Each row was made from one small tree. The marks that hang from a mark follow it in brackets, in alphabetical order. Every link used is in the known rows. Write each row's tree.
Known rows:
fumo[ranupot]: [-0.90 -1.59 -2.45  1.47  0.56 -2.56 -2.58  0.95 -1.52 -0.70 -1.22 -1.68
  0.43  1.20 -1.40 -1.44  2.66  0.45 -0.47]
fumo[ranupot[zosugi[femob]]]: [-0.90 -2.04 -1.13  0.79  0.79 -1.52 -2.52  1.42 -1.97 -0.44 -0.29 -1.27
  2.01  0.55 -0.43 -1.70  1.44  0.63  0.05]
zosugi[femob[galif[ranupot] pokud]]: [-0.28 -3.97 -0.22 -1.80  0.57  0.69 -2.94  0.04  0.20  0.94  0.53 -0.75
  1.73  0.09  1.43 -2.27  1.96  0.91 -1.28]
zosugi[ranupot[galif]]: [-0.30 -2.91 -0.41  1.69 -0.03 -0.85 -1.58  0.77 -1.04 -0.51 -1.09 -2.57
 -1.16  0.61 -2.42 -1.78  1.03  0.87 -0.38]
galif[femob[fumo] ranupot[pokud zosugi]]: [-0.77 -4.38  1.24  2.27  0.23 -1.88 -2.25  2.04 -0.80  0.99 -0.37 -2.15
  5.10 -1.33  1.82 -2.07  2.67 -0.21 -2.25]
ranupot[galif zosugi]: [-0.56 -3.37  0.02  2.48 -0.14 -1.40 -1.54  1.92 -1.82 -2.06 -0.47 -2.22
  0.90 -0.51 -0.17 -1.99 -0.51  0.65 -1.43]
zosugi[femob[fumo[ranupot]]]: [-0.64 -2.51 -1.90  0.24  1.07 -0.09 -3.10  0.99 -1.18  0.97 -0.85 -0.68
  2.11  0.52 -0.51 -0.83  2.99  0.15  0.81]
fumo[ranupot[galif]]: [-0.77 -2.26 -1.42  1.78 -0.16 -2.30 -2.29  0.82 -1.46 -1.32 -1.00 -1.52
 -0.53  0.48 -1.36 -0.75  1.62  0.59 -0.40]
galif[femob[fumo[ranupot]]]: [-0.88 -3.23 -1.91  2.33  0.90 -2.39 -2.71  1.55 -0.52  0.15 -1.65 -1.80
  2.96  0.42  0.53 -0.76  3.96 -0.03 -1.23]
zosugi[femob[fumo]]: [-0.38 -3.38 -1.36  0.13  1.33  1.12 -2.82  2.00 -1.02  0.86 -0.65 -1.37
  2.55  0.22 -0.68 -1.86  2.08  0.15  0.48]
femob[fumo galif pokud zosugi]: [-0.34 -5.51 -0.27 -0.67  0.88  1.83 -3.17 -0.59  1.38  1.41 -0.63  0.10
  3.34 -0.69  2.94 -1.98  2.65  0.66 -0.79]
fumo[ranupot[galif pokud zosugi[femob]]]: [-0.69 -3.01  0.80  1.21 -0.34 -1.36 -2.40  1.04 -2.14  0.22  0.23 -1.22
  1.94 -0.89 -0.86 -1.58  0.44  0.42  0.90]
zosugi[ranupot[galif[femob[fumo pokud]]]]: [-0.13 -5.43  0.68  2.82  0.20 -0.44 -1.84  0.34  0.89  0.32 -1.54 -2.07
  2.06 -0.52  0.41 -1.60  1.66  0.99 -1.50]
lonit[ranupot[galif pokud]]: [-0.04 -2.94  0.38  1.33  0.18 -0.91 -2.36  1.02 -1.67 -0.01 -0.70 -1.83
  1.39 -0.66 -2.26 -1.70  0.08  0.22  0.82]
galif[ranupot]: [-0.71 -2.14 -1.31  0.47  0.62 -1.83 -2.28  1.48 -1.22 -0.66 -0.52 -2.12
  0.75  0.74 -0.76 -2.18  2.32  0.55 -1.79]
femob[zosugi]: [-0.77 -3.19 -1.32  0.20  1.25 -0.50 -2.55  1.35 -0.60 -0.31 -0.87 -1.79
  1.58  0.57 -0.21 -2.84  2.16  0.81 -0.25]
galif[femob]: [-0.78 -3.59 -1.68  2.15  1.03 -2.63 -2.17  2.67 -0.91 -0.96 -1.08 -3.20
  2.10  0.70 -0.51 -2.49  2.24  0.29 -1.70]
femob[fumo galif[ranupot[zosugi]] pokud]: [-0.39 -4.59  0.78  0.35 -0.03  0.50 -2.54 -0.21  0.37  0.59  0.02 -0.06
  3.35 -1.11  3.75 -1.59  1.61  0.55 -3.09]
ranupot[galif[femob[fumo zosugi]] pokud]: [-0.58 -5.96  1.20  1.56  0.52 -0.27 -2.58  1.39  0.23  1.02 -0.81 -1.87
  3.93 -1.54  1.41 -1.89  2.48  0.08  0.00]
galif[femob[pokud zosugi[ranupot]]]: [-0.50 -4.72 -0.13  1.17  1.24 -1.07 -2.13 -0.01  1.33  0.69 -1.41 -2.20
  2.60  0.51  0.45 -3.03  2.57  1.51 -0.92]

Which tree is each row?
[-0.93 -3.78  0.79  3.30 -0.55 -3.74 -2.02  1.51 -1.56 -0.72 -0.56 -2.23
  2.81 -0.95  0.33 -1.44  1.31  0.22 -1.10]
fumo[ranupot[galif[femob] pokud zosugi]]
[-0.47 -3.94 -1.34  0.55  0.18 -0.21 -3.24 -0.80  0.44  1.07 -0.93  0.29
  2.31  0.01  1.81 -0.80  3.12  0.34 -1.03]
femob[fumo[ranupot] galif pokud]
[-0.80 -3.95  0.29  2.16  0.66 -1.89 -2.07  2.19 -0.65 -0.15 -0.68 -2.27
  3.99 -0.80  2.38 -1.56  2.43  0.10 -3.16]
galif[femob[fumo] ranupot[zosugi]]
[-0.19 -3.09 -0.72  0.11  1.14  1.21 -2.44  1.04 -0.64  1.82 -0.93 -1.51
  1.38  0.64 -1.59 -1.85  2.44  0.44  0.75]
zosugi[femob[fumo] ranupot]
[-0.92 -2.81 -1.62  0.42  1.12 -0.41 -3.08  0.10 -0.24  0.83 -1.42 -0.36
  2.48  0.28  0.95 -0.89  3.79  0.47  0.20]
femob[fumo[ranupot] zosugi]
[-0.04 -3.72  0.15  0.48  0.55  1.52 -2.07  0.80 -0.57  1.32 -0.80 -1.54
  0.52 -0.09 -1.43 -1.16  1.46  0.55  0.81]
zosugi[femob[fumo] ranupot[galif]]
[-0.52 -3.67 -0.22  0.82  1.07  0.86 -2.45  2.23 -1.46  0.32 -0.28 -1.35
  3.54 -0.41  0.43 -2.00  1.02  0.28 -0.22]
ranupot[zosugi[femob[fumo]]]
[-0.85 -2.28 -0.49  2.53 -0.33 -2.45 -1.86  0.95 -1.92 -1.81 -0.69 -1.48
  0.56 -0.08 -0.13 -0.97  0.60  0.79 -1.29]
fumo[ranupot[galif zosugi]]
[ 0.01 -4.09 -0.17 -1.09  0.59  1.11 -2.59 -0.55  0.49  1.59 -0.13 -0.93
  0.64  0.68 -0.38 -2.57  1.56  1.01  0.11]
zosugi[femob[galif pokud] ranupot]
[-0.31 -2.56  0.37  1.72  0.57 -1.45 -2.27  1.44 -2.14  0.05 -0.55 -1.73
  3.18 -0.48 -1.38 -2.42  0.07  0.24  0.17]
lonit[ranupot[pokud zosugi]]
[-0.22 -4.43 -0.76  0.27  1.19  1.51 -2.94  1.03 -0.05  0.86 -0.55 -0.93
  3.29 -0.11  0.15 -2.40  1.54  0.70  0.30]
zosugi[femob[fumo pokud]]
[-0.47 -4.95 -0.64 -0.76  0.80  0.68 -2.93 -0.45  0.93  0.48 -0.36 -0.52
  2.16 -0.03  2.09 -2.65  2.08  0.97 -0.89]
femob[galif pokud zosugi]
[-0.57 -4.42  0.07 -1.66  0.65  0.30 -2.91 -0.87  1.14  0.78  0.03 -0.37
  1.93 -0.23  2.70 -2.40  2.60  1.14 -1.81]
femob[galif[ranupot] pokud zosugi]
[-1.03 -3.89 -1.32  1.22  1.41 -1.56 -2.98  0.91  0.34  0.72 -1.58 -1.15
  3.80  0.08  1.83 -0.86  4.49  0.38 -0.69]
galif[femob[fumo[ranupot] zosugi]]
[-0.23 -4.37  0.96  2.99  0.72 -0.91 -1.86  1.92 -0.98 -0.81 -1.15 -1.75
  4.03 -1.41  1.37 -0.42  0.12  0.43 -1.50]
lonit[ranupot[galif[femob[fumo]] zosugi]]
[-0.61 -4.47 -0.19  1.07  0.35  0.38 -2.88 -1.03  0.67  0.27 -1.17  0.26
  2.32 -0.72  1.81 -0.83  2.18  1.22 -0.02]
femob[fumo[ranupot[galif]] pokud zosugi]
[-0.27 -4.39 -0.05  0.56  1.07  1.27 -2.59 -0.85  1.19  1.65 -1.47 -0.72
  2.55  0.07  0.61 -2.33  2.63  1.26  0.06]
femob[fumo pokud zosugi[ranupot]]
[-0.74 -3.06 -0.10  2.64 -0.28 -1.37 -2.16  0.77 -1.50 -0.91 -0.93 -0.77
  1.76 -0.68  0.89 -0.25  1.19  0.36 -0.96]
femob[fumo[ranupot[galif zosugi]]]
[-0.15 -3.50  0.20  0.19  0.80  1.22 -2.70  0.90 -0.77  2.95 -0.61 -1.54
  2.22 -0.01 -2.24 -2.35  2.68  0.03  1.76]
zosugi[femob[fumo] ranupot[pokud]]
[-0.64 -3.55  0.98  0.18 -0.49 -1.23 -2.42  0.74 -1.26  0.73  0.60 -1.35
  2.27 -0.78  1.34 -2.37  1.74 -0.11 -1.96]
femob[galif[ranupot[pokud zosugi]]]
[ 0.00 -3.99  0.46  0.52  0.29  0.75 -1.96  0.09 -0.12  0.28 -0.47 -1.66
  0.10  0.23 -1.63 -2.38  0.25  1.59  0.56]
zosugi[femob[pokud] ranupot[galif]]
[-0.22 -4.86  0.52  1.02  1.54  0.37 -2.50  1.03  0.38  0.27 -1.45 -1.28
  3.77 -1.16  1.41 -0.52  1.69  0.54 -0.15]
lonit[ranupot[galif[femob[fumo zosugi]]]]
